In the rows, zero is written as 128.
Known rows, with every step that occurs
t, z, y, m, a: [179 115 122 118 162 149 170 142 176 107 122  47 152 136 147 118 120 173
 126 142 111 133 185 125 126 174 148 111 126  86]
p, t, z: [178 107  94 130 146 116 134 136 201 101 121 101 151 138 137 126 102 165
 135 125 125 121 189 163 127 121 134 120 120 101]
m, f: [134 119 133 129 146 136 146 144 178 113 122 136 161 141 138  93 118 185
 109 103 124 111 160 103 119 128 140 124 118  86]
j, e, z, t, p: [173  91 114 135 155  95 129 141 150 121 108  44 154 153 133 115 111 169
 122 119 136 111 186 152 125 159 139 114 122  86]
f, d, e, z, y, m, a: [139  88 112 109 150 129 146 143 161 139 113  26 154 150 158  84 113 177
 144 134 126  91 212 131 129 165 126 108 121  94]
j, e, z, y: [175 108 132 121 149 106 151 140 147 115 105  66 160 143 136 123 119 185
 130 130 125 105 171 116 117 194 146 108 121  98]
f, d, e: [131  87 101 118 140 112 145 145 188 138 115  84 156 143 149  87 105 162
 120 112 134 103 170 112 128 124 142 109 112 102]
w, y: [182 110 144 125 149 111 167 143 175  97 123 139 152 139 149 121 107 182
 124 109 106  99 167 117 130 157 160 121 126 115]
d, e, z, y, p, t: [154  95  98 102 144 111 175 140 210 138 116  77 152 147 136 113 109 201
 142 131 133 115 213 176 128 158 123 104 119 105]
d, f: [146 106 122 108 138 133 165 145 202 120 121 130 157 138 137  89 128 163
 129 118 120  94 145 117 125 133 145 112 116 103]
d, e: [146 104 123 111 141 117 147 145 197 126 120 103 162 135 140 106 119 176
 117 110 128 120 143 139 116 130 152  99 118 100]
z, t, p, y: [179  86  99 136 131 101 184 145 189 116 117 115 143 138 144 113 107 175
 111 108 138 133 186 156 145 148 135 100 122  92]
t, z, e, d, f, m, a: [156  99 117 114 153 142 138 136 194 133 114  59 149 132 131 108 115 164
 133 145 144 113 219  85 128 134 161  94 123  94]
f, d, e, z, y: [138  91 106 123 144 113 153 143 173 146 106  66 153 140 151  86  98 181
 138 127 139  98 204 112 131 160 128 108 119 119]
y, p: [142 102  99 132 152 125 191 146 207 116 124 102 159 153 131 117 115 167
 107 109 114 110 165 113 131 126 135 124 112  84]
e, j: [166 104 122 156 150 131 145 137 153 108 121 135 169 145 135 127 129 158
  96 103 127 118 152  80 112 166 147 113 119 133]
e, z: [145 113 119 157 152 120 130 140 166 109 111  97 162 139 140 112 107 166
 134 115 122  87 177 116 118 141 120 124 126 114]
p, y, z: [146 115 126 126 130 119 179 151 201 105 109 186 157 127 149 126 119 181
 118 113 130 108 173 121 119 153 131 117 121 110]
w, y, p, t, z, e, d, f: [175  83 108  92 153 113 179 139 234 139 122  97 129 143 129 119  94 186
 141 142 134  93 252 125 146 146 145 114 118  99]
m, f, d, e, z, t: [117 105 110 130 145 120 112 143 166 144 111  94 152 149 146  65 103 188
 128 111 147  87 222 120 129 118 120 122 118 102]
f, d: [144  93  99 144 145 117 153 144 174 117 115  90 157 147 149  95 101 153
 122 110 124  96 171  93 135 128 134 120 112 102]
y, p, t: [162  94  82 120 145 113 183 141 220 108 127 103 155 159 132 125 113 172
 126 114 116 114 189 165 135 119 127 120 111  80]
j, e, d, f, m: [173  89 108 100 145 123 165 139 161 137 105  93 148 150 139  95 139 149
 122 135 130  94 169  89 119 144 168  93 114  75]
e, z, y, w: [170 118 131 145 161 149 168 140 181 111 107 137 165 137 150 102 107 191
 140 133 122  99 171 158 127 171 126 113 124 120]
w, y, m, f, d, e, j: [152  93 132 102 156 135 141 140 147 141 119 126 144 159 156  83 124 170
 108 119 115  91 202  81 121 171 163 121 121 111]
a, m, f, d: [135 100 108 133 147 133 146 141 155 131 114 133 156 157 142  84 110 164
 112 110 111 134 191  95 136 113 143 118 114  89]
f, m: [174 114 100 135 144 126 164 137 164 102 113 126 161 152 145 113 130 146
 124 118 106 122 159 109 124 125 173 101 121 105]
e, d, f, m: [164  94  96 120 145 143 181 140 179 138 109 122 145 143 146  86 129 148
 131 132 129  94 186  88 128 126 151  95 119  97]
t, z: [156 118 113 145 156 130 140 142 188 110 117  96 155 130 136 117 103 159
 114 121 125 120 167 106 121 131 143 125 123 105]
p, y, m, f, d, e: [122  95 102  94 124 125 158 146 177 140 110 125 141 145 156  73 123 166
 114 121 126  90 187  95 127 142 135 106 115  70]

Rows
[159 100  77 125 153 120 171 140 225 114 125  92 149 152 129 125 102 167
 122 124 123 119 206 156 135 114 127 130 114  83] => y, p, t, z
[185  96  91 109 143 117 219 141 215 112 125 100 152 152 136 129 112 194
 131 127 118 134 197 159 143 163 135 105 111  93] => z, y, p, t
[186  92 113 117 156 106 158 133 204 116 126 115 146 152 124 149 101 183
 118 126 126 117 236 112 135 170 161 121 119 127] => w, y, p, t, z, e, j
[170 111 121 127 146 133 158 139 159  91 123 102 169 155 149 114 136 165
 123 111 108 118 168 131 123 127 168 107 124  87] => f, m, a
[170  87 125  93 147 127 159 140 157 129 114  75 155 153 142  96 143 164
 121 128 132  92 175 107 117 147 165  98 117  61] => j, e, d, f, m, a
[133 106 122 128 147 115 123 142 183 132 112  86 161 135 139 102 111 177
 131 116 133  98 170 138 112 136 130 110 125 112] => d, e, z
[141  78  78 109 142 107 173 141 201 149 112  59 147 156 145  93  95 186
 145 130 138  99 238 148 141 148 115 113 112 104] => f, d, e, z, y, p, t
[148 100 133 103 150 145 158 145 203 130 112 103 161 136 138 113 132 177
 143 139 141 111 215 113 118 141 156  94 118 105] => y, z, e, d, f, m, a
[163  92 115 138 147 116 146 139 191 127 113  63 155 127 129 127 103 168
 128 127 142 114 187  81 128 146 141  83 115 100] => z, e, d
[129  90 113 125 147 137 132 137 147 151 114 145 160 160 138  84 122 167
  94 106 126 146 194  85 123 132 152 109 115 112] => a, m, f, d, e, j
[147 117 135 124 149 123 142 147 211 110 112 115 169 129 130 136 115 176
 133 125 131 127 175 119 115 148 153 105 115 121] => y, z, e
[166 102 114 138 159 126 170 152 201 118 117 112 156 141 143 118 111 175
 121 115 135 143 191 176 128 138 138 119 120 110] => y, z, t, p
[109  98 119 110 141 128 135 146 183 145 117 109 156 146 146  66 107 184
 110 106 140 104 182  99 124 119 140 120 112  86] => m, f, d, e
[182 100 107 113 156 110 180 141 215 109 127 121 140 152 139 130  95 184
 127 122 111 104 220 151 141 139 146 137 122  99] => w, y, p, t, z
[162 111 125 129 134 136 179 145 204 100 111 211 160 133 153 103 116 177
 114 113 124  94 138 151 130 142 137 107 117  94] => p, y, w
[152  89 118 113 140 125 152 140 208 140 113  80 150 126 127 106 114 168
 136 134 145  99 185  82 130 144 143  84 113 103] => z, e, d, f
[183  99 100 133 145 112 112 129 193 110 120  92 157 138 121 146 108 165
 126 130 141 132 205 125 123 153 149 102 117 129] => p, t, z, e, j
[134  70  88 130 132  95 150 145 179 153 104  75 140 143 152  81  90 173
 126 116 155  99 227 138 143 142 117 108 121 103] => f, d, e, z, t, p, y
[179 112 139 122 159 129 152 140 163 112 103 108 166 145 141 110 119 188
 130 135 125 100 155 152 118 184 148 109 118  96] => j, e, z, y, w
[116  84 112 120 142 133 143 146 191 158 105 145 144 148 155  48  93 198
 113 113 160  95 222 164 139 128 117 120 119  85] => m, f, d, e, z, t, p, y, w
[152  77 111 126 131 109 196 147 195 124 117 119 145 135 144 110 103 173
  99 107 135 132 163 125 135 156 136 109 122  81] => t, p, y
[114  83 106 126 150 121 127 144 173 160 112  69 145 151 145  59  93 188
 117 110 154 108 227 135 134 125 121 124 119  91] => m, f, d, e, z, t, p
[152 101 117 109 153 123 140 140 130 135 101  44 150 158 145  87 120 172
 131 140 121  87 203  89 122 185 140 117 116  76] => j, e, z, y, m, f, d
[157 107 128 133 151 103 120 140 147 112 106  70 164 147 133 118 119 165
 125 118 124  88 161 114 110 159 140 119 121  90] => j, e, z
[148 100 108  90 146 142 177 144 173 146 115  75 146 148 154  74 122 181
 125 137 119 122 188 108 130 168 150  98 114  84] => z, y, m, f, d, e
[141  94 113 125 153 136 154 143 189 144 104 106 159 143 157  74  97 184
 138 131 139  92 189 149 132 151 130 109 116 117] => f, d, e, z, y, w
[164  92  85 130 152 118 149 133 215 122 124  84 155 153 114 145 108 166
 112 127 138 132 222 118 130 145 142 115 111 112] => y, p, t, z, e, j
[155 111 133 118 155 142 156 142 197 133 108 126 164 133 148  93 111 200
 136 132 132 109 165 178 120 162 137 100 124 117] => d, e, z, y, w
[119 105 130 115 154 152 146 143 185 151 108 135 158 145 154  53 100 206
 126 124 143  95 198 138 128 145 128 119 116  99] => m, f, d, e, z, y, w
[137  73  94 130 142 118 150 146 196 152 102 117 145 145 158  68  90 177
 124 120 154  92 211 175 144 133 117 109 119 100] => f, d, e, z, t, p, y, w
[154  86  95 115 138 109 147 144 179 144 107  72 139 143 148  97 115 168
 130 129 137 109 205 169 129 152 125  94 128  92] => d, e, z, t, p, y, m
[180  92  90 129 148 112 126 133 209 121 115  60 145 129 128 135  91 168
 144 140 146 123 223 133 131 133 132  96 117 101] => p, t, z, e, d
[156 115 119 135 151 119 123 138 201 114 115  68 157 125 122 131  99 164
 122 132 135 129 180  92 125 140 157 105 120 111] => t, z, e
[152  95 111 103 149 148 170 139 152 150 115  92 150 153 150  82 132 176
 109 133 127 125 194  81 123 191 153  98 114 107] => z, y, m, f, d, e, j
[159  91 114 115 147 149 175 141 175 129 118 104 151 145 149  86 134 163
 130 126 129  91 193 105 127 128 145  99 122  83] => e, d, f, m, a
